In the rows, zero is written as 128.
Known rows, with every step that occurs
pinideb poganos zozo: [ 89 151  76 128 119 127 175 125 114 130 185 103  90 100 116 165 178 127
 126 161 128 143 102 115 119 188 111 143 101 136 114 154 163 162 163 109
 128 133]
zufak poganos beni: [126 159  67 111  89 110 176 146 142 170  96 103 115 109  90 155 215 123
 106 144 117 128  86 127 143 177 119 139 124 146 118 130 161 175 183 100
 106 192]
beni poganos zozo mabu nofut soge: [ 70 146 148 108  83 113 137 163 111 129 154  83 105  82 145 161 131 137
 142 182 159 140  92 110 150 157 127 148 118 110  83 179 145 160 156 148
 145 174]
birem kegu zozo mabu: [131 136 120 113  82 129 142 140 144 137 143 106 124 110 133 155 182  68
 119 186 130 120  90 128 164 140 131 112 141 165 112 170 125 184 152 138
 135 149]
nofut soge dufipon gumo: [113 158 107  95 135 142 143 134 158 150 182  56 129  74 148 178 142  85
  97 134 213 164 103  99 130 153  90 153 111 167 103 127 171 149 105 139
 137 169]
birem kegu zozo mabu nofut soge dufipon gumo: [138 130 150 130 114 105 108 163 139 151 181  63 152  80 158 149 140  34
 116 171 206 159 104  96 154 120  86 120 125 160  90 184 131 144 115 144
 170 184]
nofut mabu zozo: [ 73 116 103  79 129 157 156 143 145 160 145 107  96 121 106 186 161  87
 100 153 138 139 126 107 160 182 114 103 125 118 100 137 170 161 119 137
 144 170]
nofut mabu zozo kegu birem: [ 84 107 137  60 130 144 142 212 130 155 154  89 102  90  97 178 159  56
  87 159 149 142 138 105 169 165 104  97 151  87 139 154 158 181 140 152
 138 159]
pinideb poganos: [ 99 157  77 103 103 124 179 119 118 130 163  94 105  92 118 169 165  99
 123 168 145 147  86 116 111 186 131 138 125 166 109 134 155 177 141 106
 135 128]
neso vugabe: [100 155  77  87  82 134 186 129 137 135 144  97 106  92 121 160 165 107
  99 150 145 137 123 120 186 164 138 126 149 164 104 152 161 155 122 142
 134 168]
vugabe kegu: [123 125  77  73  76 120 158 141 146 153 139  92 117  93 109 177 158  87
  95 142 136 136 107 124 134 170 126 129 160 153 106 121 163 192 145 140
  93 145]
dufipon gumo: [130 153  89 101 126 129 153 119 148 159 161  80 115  92 147 177 161 114
  93 173 153 132 114  99 141 148  97 165 143 197 117 129 171 173 140 129
  99 158]
neso vugabe kegu zozo mabu nofut soge dufipon gumo: [133 105 146  69  92 114 113 179 129 154 199  55 175  57 152 136 121  33
 110 161 226 165 133 123 193 152 105 119 158 110  55 208 147 133 104 146
 161 174]
beni poganos rimaf: [114 157  84  99  64 134 190 127 113 123 105 108  97  96 141 173 167 159
 135 163 124  97  79 101 163 155 141 140 130 158 107 121 133 196 125 114
 112 132]
birem kegu zozo: [129 138  85 128 110 140 167 136 139 138 144  98 128 112 136 160 183  76
 107 172 133 133 117 117 158 129 129 104 129 178 126 130 124 192 129 113
 129 157]
rimaf poganos zozo: [107 161 122 131 114 128 187 148 159 139 165 124  96 106 152 172 187 114
 113 145 121 121 109 116 173 174 106 129 141 138 133 167 171 169 155 138
 124 181]
pinideb poganos beni: [112 149  72 103  97 116 166 141 132 135 149  93 101  98 103 155 174 132
 126 147 127 130  70 116 126 191 121 132 126 136  97 136 160 182 157  91
 124 158]
bilale poganos pinideb: [119 160 103 121 142 145 153 116 130 100  92 107 131 105 137 168 155 147
 109 137 109 134 107 122 158 189 133 144 162 159 116 146 166 167 178 117
 114 170]
pinideb poganos zufak: [ 96 173  94  98 111 128 197 144  82 117 150 108 104  89 128 166 175 128
 136 159 133 148  89 111 102 172 133 131 113 147 130 149 139 164 159  97
 114 124]
zozo mabu nofut soge: [ 97 140 147  75  65 107 128 162 137 141 137  72 114  78 127 171 129  95
 134 173 174 149  99 102 133 151 127 146 136 150  86 190 143 141 147 154
 153 197]
zozo poganos pinideb: [115 153 136 119 116 128 138 127 167 122 129  98 113  97 107 170 159 174
 116 138 112 106 112 128 131 164 124 169 154 161 139 144 163 167 193 119
 116 181]
neso vugabe kegu zozo poganos beni: [130 100  96  84  92 144 141 186 154 147 163  95 142  98 107 128 173 120
 124 135 126 102 123 149 193 172 139 129 178 112 107 177 149 195 164 107
 126 177]
vugabe kegu zozo: [138 117  92  76 101 148 153 147 134 149 151  93 145  97 131 167 169  68
 114 154 145 138 117 133 155 157 139 118 151 137 104 122 143 197 138 110
 100 138]
nofut mabu: [ 85 147  95  78 122 148 176 137 137 139 131  87 105 109  87 185 167  94
  95 156 151 140  91 110 143 178 140 120 141 130  99 120 160 162 144 141
 124 171]
soge dufipon gumo: [138 151  85 112 121 122 156 117 162 161 171  79 119  85 141 173 164  87
  94 130 172 142  97 105 137 166  84 155 127 179 115 112 179 163 116 141
 116 160]
zozo poganos: [101 143 104 104 106 140 147 138 162 146 154  95 100  97 112 169 165 122
 125 158 126 110 107 121 117 168 129 170 141 182 141 138 162 183 165 137
 134 166]
birem kegu zozo poganos beni: [134 123  98 143 113 136 134 168 167 142 145 103 123 118 113 139 189 125
 126 156 107  92  97 126 156 138 118 127 140 159 141 153 132 203 171 105
 140 180]
soge nofut: [ 97 143  77  87  86 109 172 132 159 135 145  90 112 101 124 179 147  97
  84 142 147 134  83 114 154 169 127 145 151 164 147 114 176 173 121 139
 128 198]
beni poganos zozo kegu: [ 89 141  97 113  90 118 169 166 111 137 140 102  91  81 128 169 163 146
 101 158 125 121  90 119 149 176 107 133 135 123 149 110 159 202 183 140
 107 128]
gumo dufipon: [122 142  74  91 110 122 180 128 150 164 165 119 119 115 127 170 175  71
 115 148 144 147 121 105 136 161 124 149 147 179 118 104 173 179 120 120
 102 139]
zufak poganos zozo mabu nofut soge dufipon: [ 94 151 126 134  84  93 147 165 128 163 146  90 115  81 103 152 182  75
 133 139 171 168  92 123 129 181  98 150  89 111 100 189 152 115 180 155
 159 205]
birem kegu zozo mabu nofut: [140 125 133 127  72  91 136 150 128 142 136 100 130 101 130 148 166  65
 131 189 129 132 100 114 160 129 124 116 149 169 106 181 120 169 148 141
 151 177]

Rows
[ 94 113 113 109 111 147 130 141 174 165 169 122  93 105 131 172 156 116
 131 155 112 109 139 120 133 174 102 158 126 167 144 159 171 181 144 132
 149 163]
mabu zozo poganos
[108 132 160  77  92 133 122 163 122 141 149  75 142  89 148 159 137  80
 149 184 181 149 106 115 156 136 142 133 124 128  85 192 121 146 142 124
 158 188]
kegu zozo mabu nofut soge
[114 153 140 107 135 171 164 163 113 130 141 108 133 106 147 155 183 136
 158 160 121 115 116 129 127 139 145 153 124 150 164 159 126 173 177 101
 116 151]
kegu zozo poganos zufak
[ 68 139  86  74 117 124 175 145 146 133 142  79 114 112  88 181 147  75
  68 145 165 141  71 111 161 181 139 120 153 127 126 112 175 161 119 152
 135 201]
soge nofut mabu
[ 97 145 109 110 124 113 161 196  99 122 198  91  94  76 107 158 177  95
 115 165 134 148 106 112 134 174  99 135 133 111 155 161 149 187 183 126
 122 125]
pinideb poganos zozo kegu birem
[120 146 112 112 121 113 137 147 144 156 173  49 137  66 149 173 127  80
 104 136 210 174 119  82 126 142  88 149 120 167  97 131 166 133 103 141
 155 196]
mabu nofut soge dufipon gumo
[ 66 107 123  91 136 161 134 160 161 160 165 111  94 117  98 177 161 101
 116 160 132 113 129 117 138 187 115 135 129 125 124 157 173 170 147 143
 161 168]
nofut mabu zozo poganos
[112 144 134 122  97 111 177 187 149 143 149 125  95  87 140 171 188 105
  99 146 130 116 102 113 172 180  89 115 158 123 164 167 168 179 184 151
 124 173]
rimaf poganos zozo kegu
[ 87 153 124 107  84 120 154 134 135 134 157 106  93  99 135 165 168 144
 135 181 121 111  67 134 159 181 128 149 132 126  99 155 158 186 172 146
 111 138]
beni poganos zozo mabu
[119 106 106 110  80 149 134 153 159 155 134 132  81 106 133 171 163 152
 150 147  99  79 142  99 145 157  97 155 113 165 144 187 156 173 134 121
 147 160]
mabu zozo poganos rimaf
[118 147 120  75  97 120 157 195 133 136 148  77 109  71 108 171 164  78
  98 157 142 138 110 110 157 148 115 135 166 145 157 132 147 196 157 149
 109 149]
zozo kegu birem
[121 149  72 102  73 124 183 128 103 120 137 110  89  92 117 169 176 132
 140 160 131 117  88  97 127 171 122 137 115 162 110 160 137 170 129  93
 129 130]
pinideb poganos rimaf
[ 72  90 106  88 103 141 141 177 155 144 145 121  89 121 101 174 144 121
 106 141 133  85 108  99 166 177 104 130 130 114 154 181 174 160 115 135
 169 204]
soge nofut mabu zozo poganos rimaf
[118 131 105 137 120 146 149 145 154 134 164 105 125 112 126 149 180  91
 127 176 125 110 118 124 141 136 128 130 137 189 149 146 129 200 155 120
 151 157]
birem kegu zozo poganos
[115 136  98 107  93 134 136 158 176 147 138  96 101 105  95 156 172 165
 130 133 107  94  85 122 132 175 119 166 147 155 132 146 165 190 179 120
 122 195]
zozo poganos beni
[108 124  67  67  67 122 176 151 138 142 150  93 122  83 105 159 154  86
  85 140 145 141 128 130 178 179 134 118 177 149  91 150 163 172 128 148
 113 150]
neso vugabe kegu
[107 119 147 122 124 141 114 130 180 145 143 119 105 104 121 171 150 166
 121 135 102 105 143 127 148 166 103 154 133 147 137 164 177 165 175 114
 132 181]
mabu zozo poganos pinideb
[ 90 134 145 107  83 113 122 165 135 143 155  83 102  87 128 169 141 130
 136 165 158 146 106 102 145 150 109 157 117 121  92 212 153 130 167 157
 141 200]
poganos zozo mabu nofut soge
[ 67  98 132  56 129 121 141 218 142 149 163  86 109  92  96 175 135  37
  63 153 162 143 114 109 186 169 102  92 165  81 167 138 176 180 120 160
 151 191]
soge nofut mabu zozo kegu birem
[ 47 114 131  84 140 147 154 186 138 144 151 115 105 120 115 170 142 112
 104 142 131 120 109 114 137 175 115 126 135 101 173 164 175 154 145 139
 147 199]
soge nofut mabu zozo poganos zufak
[130 128 112 110 119 158 133 160 164 148 146  99 128 112 119 144 181 142
 146 152 114  94  96 133 153 158 135 150 137 131 131 147 148 193 177  94
 127 186]
kegu zozo poganos beni
[ 91 102 116  95 110 166 141 167 147 151 134 125  84 119  97 175 169 133
 135 152 116  86 130  96 152 171 106 129 117 119 123 187 156 160 135 130
 157 168]
nofut mabu zozo poganos rimaf
[131 143 149 122 145 154 131 128 151 122 137  98 141 106 129 158 171 154
 132 153 119 107 123 138 158 151 137 155 141 144 134 148 144 174 187  92
 119 175]
kegu zozo poganos pinideb
[ 91 140 136 126  69  93 147 143 117 140 147 102  98  89 135 159 153 141
 140 183 119 120  86 116 154 171 121 155 141 124  95 158 153 170 166 149
 126 164]
beni poganos zozo mabu nofut
[112 183 143 100 104 128 206 157 130 126 126 124 112  93 161 173 187 114
 124 144 132 124  98 112 153 157 129 121 156 147 148 163 145 168 152 125
 112 168]
rimaf poganos zufak
[112 156 162 110 118 120 174 213 147 130 173 109 102  77 139 163 186  79
 109 155 135 122 116 112 187 160  97 121 170 110 167 173 160 185 175 150
 120 171]
rimaf poganos zozo kegu birem
[113 114 129  80  98 128 138 197 145 159 161  99 103  78 128 172 155  70
 102 157 133 134 143 111 164 153  92 117 144 128 157 154 156 193 138 145
 126 151]
mabu zozo kegu birem
